Each row was made from one path, in order. Every step used is in the known rows, and no mark comes twice. Write each row's path.
Known rows
dukob sulo: [ -9 -32   4  17  16   5  57 -14  16  21  -8   9 -14  -2 -13  19  18  12
 -19 -17  -5 -23  21 -23  17  -7 -14  34  -9  -8 -29  16 -28  10  -4   7
 -28 -43  -9   2  24 -30  -1  28  -4 -23   4   9]
varor kufi sulo: [ 10  -6   7  23  -6  16 -42 -28 -11 -12 -55  -9 -24  -8 -60  12   7  30
  -7  69 -16 -17  19  11  39 -32  30  28   5   7  -8 -38 -26 -15 -34   3
   7 -43   0   4  -5  -8   1   4 -26  37  22   9]
kufi varor pemo sulo dukob: [ 43  21 -31  49 -19 -18 -30   2  -4  30 -27  21 -37 -21   1 -20 -35 -54
 -58 -18 -29  33 -11 -31  64 -47  -6  29 -27  39  -9 -34 -16 -13   0   8
  30 -16 -58 -10  39 -57 -21   4 -41  26 -10  11]
varor pemo: [ 28   7 -11  29 -13 -18 -12 -11  15   6 -28   2 -12   0  25 -33 -18  -9
 -17 -13  -2  21 -23  13  37 -30 -18  16 -33   6 -14 -14 -27 -13 -10  27
  22 -11 -27  -6   0  -6   7 -11  -6 -21 -31   6]
zeran dukob varor: [-20  58   2   3  21  -9  16 -24  23  40  30   6 -23   8  -2  26   3  25
  -3  16 -17  27  23   2 -22 -16 -17 -29  -4   0   7 -12 -16 -32   4  -6
 -43 -26  -7  24 -28 -14   4   3  20   6 -19 -41]
zeran dukob varor pemo sulo: [  4  70  -7  24   2 -19  16 -31  45  27  22  15 -38  12  -5  16   0  10
 -26  12 -27  45  21   3   4 -42  -8 -14 -34   0   6 -21 -35 -36  -4   5
 -23 -55 -36  28 -28 -32   4  12   1  -1 -36 -29]
sulo dukob varor pemo zeran: [ 26  58 -10  37 -28   3 -26 -44  22  61   6 -13 -15 -40  48  -4 -17 -22
 -44  -2 -20  35  10 -26  37 -30  -1  39 -55 -11 -14   3 -20   7 -14 -22
 -15   0 -55 -19 -20 -60   4   4  -9  -1 -48  20]
zeran kufi sulo: [ -1 -17   1  25  14  18  12 -29 -16  -1 -27   8 -22  25 -59 -15   7   8
 -35  22 -19  24   9   3  28 -26   4  29  35  17 -28 -28 -13 -32 -21  44
 -21 -30 -41 -20 -12 -34  -6   1 -26  41 -19   5]
pemo sulo misig: [  7  30   2   0  -4 -15 -12  25  21 -37  26  29   0  -9  -7  13  46 -37
 -26 -13 -38  12  39 -18 -13  -4  17  -3 -27  -4   1  31  11  16   6 -12
  -4 -57  -5  18  10 -40  -8  21 -31   0  20 -12]
misig sulo: [ 11  11 -17  11  31  14  43  11  19 -21   7 -18 -12   8 -12  -9   1 -14
  -6  27 -19  -9   8   9  10   5  11  26  30  20  21 -15  16  -1 -18  12
  23  -5   1 -15  16 -14 -25 -11 -19 -19   0 -23]
zeran kufi varor pemo: [ 23 -41 -45  45  -7   0   8  -7 -14  12 -42  10 -33   1 -19 -38 -10 -30
 -47 -17 -16  32 -29  13  64 -40 -62   9  21  42 -41 -49 -15 -56 -12  46
  10   7 -52 -21   4 -37   1 -34 -20  37 -43  -8]
misig sulo kufi zeran dukob: [  9   2 -36 -10   4 -14  57  -3  16  -6  41  12   8  14 -34 -13  10  16
  17  15 -33  -9  15  12  -5  12  -3  68  48  49   7 -10  15 -22 -23   4
 -29 -17  -8  24  42  -4  -1   4   3  26 -37 -45]
sulo kufi zeran dukob: [ -5 -16 -23 -37 -25 -40  15 -12  -1  18  32  39  24  10 -20   2  19  39
  27  -9 -15  -3  11   7 -20  12 -12  63  21  37  -8  -2  -8 -21  -1 -10
 -61 -25  -8  43  24  12  25  23  27  53 -46 -35]
zeran dukob varor kufi: [ -7  43  -3   5  15  -8 -16 -35  25  27   8  -6 -27  -4 -26  37  22  33
  -1  43 -20  15  32  22  -5 -17 -17 -36  -7   0   2 -30 -28 -48  -4 -12
 -34 -34  -1  25 -39  -8  21  -8  13  26 -10 -42]
sulo pemo zeran: [  8   9 -22  32 -51   3  19 -25  17  38   8 -16  22  -9  52   2 -24  -5
 -15 -12  -8   1  -5   6   9 -16 -20   2 -11  13  -6  16  -8  10 -21 -46
   1  -3 -38  17 -12 -29  -9  36  20 -32 -23  26]
kufi sulo pemo: [ 19  41   8  36  -5  -1  -1 -38 -14  34 -31   3   8  -2  -5  -2 -45  23
 -30  22  -2  25  -7  -9  17 -35  35  21  30  20  -9 -16 -13  10 -27   6
 -17 -48 -39   8  32 -39 -40  43 -15  -5  15  26]
zeran dukob: [-10  23  29 -17  22 -22 -14 -17  17  20  26  16  -8  25 -21  14   0  20
  10  -8 -12  11  25  12 -22   8 -20 -12  -5  17   7 -23 -25 -19  27   3
 -27 -24 -15  23  -4  12  11  -3  15  16 -12 -25]
sulo pemo zeran kufi varor: [  8 -18 -49  52 -47   3  25 -26   3  42  -3  -9   2  -6  28 -11 -18 -18
 -35 -16 -18  17 -11  12  31 -27 -50   1  15  38 -32 -11  -4 -15 -23 -30
   1   0 -51   1  -7 -50  -7  19  10  -5 -36  17]
misig sulo dukob varor kufi zeran: [ 41  39 -35  23  15  13  26 -18   8  15  24 -19 -16 -40 -20  21   4 -16
 -27  40 -36  16  21  -8  32   6  18  43  20  27  19   0  -1  -6 -27 -27
 -15  -2 -29 -17  19 -53 -21 -14 -36  14 -13 -23]
kufi sulo dukob: [ 16  48  42  17  18   6 -45 -40 -26  35 -16   6  -8 -10 -23   0 -30   4
 -34  16 -13  24  22 -38  26 -13  50  63   2  16  -2 -19 -19  25  -2   6
 -25 -28 -44 -16  24 -43 -21  27 -37  36  16  31]
misig sulo kufi varor pemo zeran: [ -2 -23 -62  37 -12   3  37  -6  24  -6 -33 -14 -21   2   2 -47 -14 -24
 -17  28 -38 -33  -8   2  40 -29 -19  83  24  50 -11 -35  23 -15 -36  25
  42  -9 -16  -7  30 -27  -7  -2  -6   3 -43 -20]
zeran kufi varor: [ -1 -49 -43  31   8   4  16   3 -25   6 -22   6 -30   7 -36 -20   5 -23
 -39  -8 -20  17 -13   3  42 -26 -49  -3  41  40 -29 -34   3 -44  -2  29
  -3  12 -28 -21   2 -29  -3 -26 -15  48 -19 -17]
kufi zeran dukob varor: [-10  20 -20 -15 -15 -20  39 -11  -8  42  63  24   3  -4  -2  35   3  23
   8  -3 -36  43   8 -28 -27 -14 -15   7  12  11  19  13 -31 -27 -11 -26
 -58   3 -19  25   2 -21   5  14  18  20 -30 -43]
dukob zeran: [-23  31 -25 -14 -30  19 -19   2   3  30  39   7  -6 -17  -3   2 -26  32
   9  15 -13  18   7 -21 -19 -16  15  10  -6 -20 -35 -13 -17   0 -17   1
  -2  -1 -22   0 -11 -20 -32  19  24  21   9 -17]
zeran kufi: [ 12 -29 -17   9  -1  12  20 -11  -2  -8  -6   8 -11  20 -38 -11  27  -6
 -19  -3  -5  17   3  27  24  -2 -30  -3  20  19 -28 -13  -1 -31  -3  28
 -22   1 -23 -11 -23 -15  14 -21  -8  30 -30 -12]
pemo zeran: [-41 -23  -3  14 -37  19   0  -9  13  13  13 -18  -6   9  24  -8   5 -13
   3   5 -26 -29  19 -19  -2 -18 -10  31 -32  -9   3  -1  -7  11 -14 -34
  27  20 -11  -7 -41 -16  17  17  21  -9 -28  19]
varor pemo zeran dukob sulo: [-14  -8   8  40 -18 -11  10 -39  46  36   1   3 -28  22  19 -19 -10   2
 -15 -20 -31  -4  16 -10  37 -39 -46  53 -63   5 -28 -20 -62 -13 -15   8
  15 -40 -45  10 -20 -28  33  18  14 -31 -66   8]

Write each row's path
[ 36  35 -27  23 -19  -1 -66 -25  -9  59  12  18 -24 -32 -13 -18 -38  -8
 -47 -20 -21  56   2 -17  44 -17 -13  41 -15  28 -52 -36 -31 -22  -1  17
 -20  -1 -88 -28  10 -66 -18  -9 -16  66 -29   0]
sulo dukob zeran kufi varor pemo
[-13  58   1  47 -14  12  14 -57   7  61  -7 -10 -11   2  14  11 -40  28
 -31  31 -30  27  20 -27   6 -57  16  32   6   9  -6 -15 -30   4 -38 -14
 -22 -52 -47  18  -9 -56 -28  58   5 -14 -17  16]
kufi sulo pemo zeran dukob varor
[  5  21 -41  19 -16  18   3 -25   7  12 -22 -28 -25 -34  -5  30  23  12
  -6  58 -12   2   7  12  17 -32   3 -28  -8 -25  -8 -10  -7 -30 -33 -19
  -7 -20  12   2 -36 -20   1  -8   2   8   1 -22]
dukob varor kufi
[ 44  44  13  14 -16   0 -24  -8  18   4  38  22 -15  -8 -21  17  21 -27
 -36  -9 -20  25  40 -19  14   1  52  30 -42  12  15   8  -7  21  20 -28
 -15 -42 -46   6   1 -53  -9  36 -39  23   6  23]
pemo sulo dukob
[ 17  -3 -57  58  -6  19  59  -9  20  19   2 -23 -12   0  17 -19 -23 -37
 -37   6 -39   2  -4  12  41 -21 -30  26  45  53  -4 -24  18 -14 -36 -10
  27  -5 -46 -12  14 -59 -30   2  -9 -14 -27  -5]
misig sulo pemo zeran kufi varor
[-12 -42 -14   3   3  -7  54 -23  16  18 -15  18   3   2 -22   4  35  23
 -11  -6  -1 -42  28  -4  15   3 -10  69   1   6 -49  20 -14   4 -11  17
 -55 -57  -2  26  41 -18  10  42   4   1 -18   7]
dukob sulo kufi
[  6  34 -24  35 -40  -1   0 -48  36  53  17 -21   2 -13  33  26  -8  17
 -13  16 -24   5  19  25  11 -24 -24 -22 -18  15  -7  -8 -27 -20 -22 -53
 -14 -32 -38  32 -36 -36  11  33  25 -21 -35   1]
sulo pemo zeran dukob varor kufi
[-46 -27   8  29 -22  26 -11 -26   2  -4 -11  -7  -8  16 -17 -19  23 -17
 -32   6 -52  -8  33 -22  13 -33 -23  51 -10   1 -25 -11 -11  -5 -25   6
   1 -20 -39 -14 -36 -41  14  10  -1  18 -38  11]
pemo zeran kufi sulo misig
[ 21  32 -37  25  18  24  -6  -5   6  24  30  -3 -28 -19 -31 -12 -25 -22
 -42  16 -39  25  17 -15  37  -2   6  56  32  40 -22 -36   8 -13 -13  14
  -4  -2 -61 -37  26 -73 -44 -16 -32  48  -8 -23]
misig sulo dukob zeran kufi varor
[-18  57  14  12  33 -12 -30 -38  17  19  -7  -1 -18 -13 -41  37  21  35
 -17  42 -40  13  47   7 -10 -26 -10 -23 -10  -2  -7 -26 -29 -35  -9  -3
 -45 -66  -4  28 -14 -24   8  -3   1  35  -4 -46]
zeran dukob varor kufi sulo misig
[ 43   2 -46  21 -66 -30  16 -12  25   1   4  33  -2   7  -2 -26  13  -4
 -17 -11 -23  29  -3   3  32 -37  13  64 -27  24  -6   1 -26 -14 -26  11
   2 -50 -43  30  18 -25   9  33 -13   3 -45  -2]
varor pemo sulo kufi zeran
[-19  -3  16  34  -7 -28 -13 -29  47  28  -9  10 -10  11  31 -16   1  -8
 -22 -34 -45  -6  24 -11  26 -37 -63  45 -66   2 -34  -6 -54  -5  -6  11
   7 -50 -40  10  -7 -39  35  12  10 -25 -64  -1]
varor pemo zeran dukob sulo misig
[ -7 -36 -47   4 -13 -11  -3   0 -15  18 -36  11   2 -12  -4 -22   0   6
  -6   7  -2 -18  -9  -1  16 -21 -18  39  31  35 -34 -28  21 -17  -6   8
  -6  -7   4  22  42   2   3   3   6  54 -16 -15]
sulo kufi varor
[ 13 -23 -13  -9 -20 -21 -25 -11 -10   4  22  18   3  -7 -56  35  28  32
  22  26 -27  -2  19  23   9   6 -17  10  -1  26   4 -20 -46 -38  -8 -32
 -21 -19  -7  26  -5   4  31 -14  -3  50 -13 -27]
varor kufi zeran dukob
[-17 -10  18  -6  30 -31  28 -28  30  28  18  32 -10  23 -36  19  23  50
   2 -11 -14 -16  46   8  -3  12 -29  46  -1  24 -34  -9 -35 -15  21  12
 -74 -68 -13  48  23 -10  24  29  16  23 -30 -22]
zeran dukob sulo kufi
[-26  17 -25   6 -24  31 -12 -20  -8  26  18  15 -32   9 -55 -10 -19  36
 -20  31 -29  37  15 -20   8 -36  25  32  19  -2 -48 -37 -29 -22 -36  38
 -21 -30 -59 -16 -24 -45 -32  25   6  54  -2 -14]
dukob zeran kufi sulo
[ -8  -2   1 -24 -15 -28  18  -6 -11  24  64  35  17  11 -21  24  -2  22
  20 -20 -28  33   6 -16 -23   4 -20  19  15  26  21   2 -35 -16   6 -21
 -48   5 -21  23  14  -2  17   6  16  30 -22 -33]
kufi zeran dukob
[  9  -2 -34   3  16   4  44  -1  27 -20  -7  -9  -1  11 -15 -23  12   0
   6  29 -12 -30  13  24   9  14  14  58  42  39  -3  -9  32  -3 -19  23
   2 -23   6   9  33  -2 -13   0  -5   7 -21 -26]
misig sulo kufi
[ -6  43 -16  30 -37  -6  24 -41  34  61  36 -12   5  -4  49  21 -24  12
 -17  -1 -18  19  10   8  -8 -19 -25 -15 -13  17  -3   3 -17 -10 -17 -48
 -21 -23 -39  30 -31 -40  -5  40  31 -28 -40   4]
sulo pemo zeran dukob varor
[ -5  28 -29  36  -7  26   2 -36  -3  21 -46 -23 -35 -27 -29  24  10  28
 -25  83 -18   4  15  -5  26 -51  30   1   6 -22  -5 -21 -16 -26 -51  -5
 -12 -35  -2  -1 -27 -32 -13   8 -12  17  14 -10]
dukob varor kufi sulo
[ 37  21 -19  34 -38 -15   5  -7  34  -8 -11  16 -23  10   2 -20  -2 -22
 -30  -6 -17  28  -2   2  34 -39  12  25 -47   7  -2  -9 -23 -16 -16  19
  34 -45 -42  11  -6 -28  -2  18 -26 -21 -26   9]
varor pemo sulo
[ 13   0   2  53 -40   7 -26 -55  13  32 -31  -4 -24  12   3 -46 -17 -19
 -47  -2 -30  21   6  -6  63 -45 -16  82 -40  16 -30 -31 -41 -13 -27  19
  19 -25 -78 -27 -27 -51  16   1 -18   9 -70  35]
varor pemo zeran kufi sulo dukob
[  3   6  23  16  12  -3 -62 -19 -16 -26 -61  -3  -1 -29 -59  12  18  15
 -11  48 -32 -21  32   5  26 -19  12  16  -4   3 -21 -26 -21  -7 -23   5
  -2 -62   1   5   9 -14   2  -8 -27  40  28 -11]
varor kufi sulo misig
[-12 -16  -1  31 -32 -20  12 -45  46  33  -9  11 -21  23  19 -26   3  12
 -13 -17 -24 -13  18   2  34 -35 -45  76 -56  13 -36 -22 -51 -14 -14  13
   0 -54 -42  23 -12 -22  43  27  24 -19 -80   6]
varor pemo zeran dukob sulo kufi
[ 24  61 -22  44   6  18  24 -27  37  26  13 -31 -25 -23  27 -13 -20 -36
 -43  22 -36  13  15 -13  43 -19   7  61 -16   8  14  -4   0   3 -31  -4
  22  -4 -42 -31   1 -68 -23  -2 -25 -17 -40   0]
misig sulo dukob varor pemo zeran
[-38 -60 -37  35 -38  27  11  -9  -3  16  -4 -10 -31  11  -7 -22   6 -34
 -29  -3 -38 -15   3 -14  27 -35 -49  26  -4  22 -22 -28  -4 -23 -20  -9
  25  27 -34 -21 -40 -40  17  -6   6  24 -47   8]
pemo zeran kufi varor
[  2 -28 -25  43 -43   3  -3 -29  27  10 -27  -8 -19  21  19 -45  -1 -19
 -23 -14 -25   7  -9  12  49 -38 -44  40 -44   9 -27 -26 -39 -26 -30  18
  30  -2 -53 -19 -45 -30  33  -4   4 -16 -78  15]
varor pemo zeran kufi
[ 16  48 -39  45 -16  23  10 -48   2  31 -47 -27 -23 -36  -9  28  -3  24
 -31  73 -13  16   7   9  34 -52  28 -15  12  -8  -8 -13 -20 -25 -54 -19
 -15 -46 -16   8 -16 -42 -25  20 -12   7   9  -2]
dukob varor kufi sulo pemo
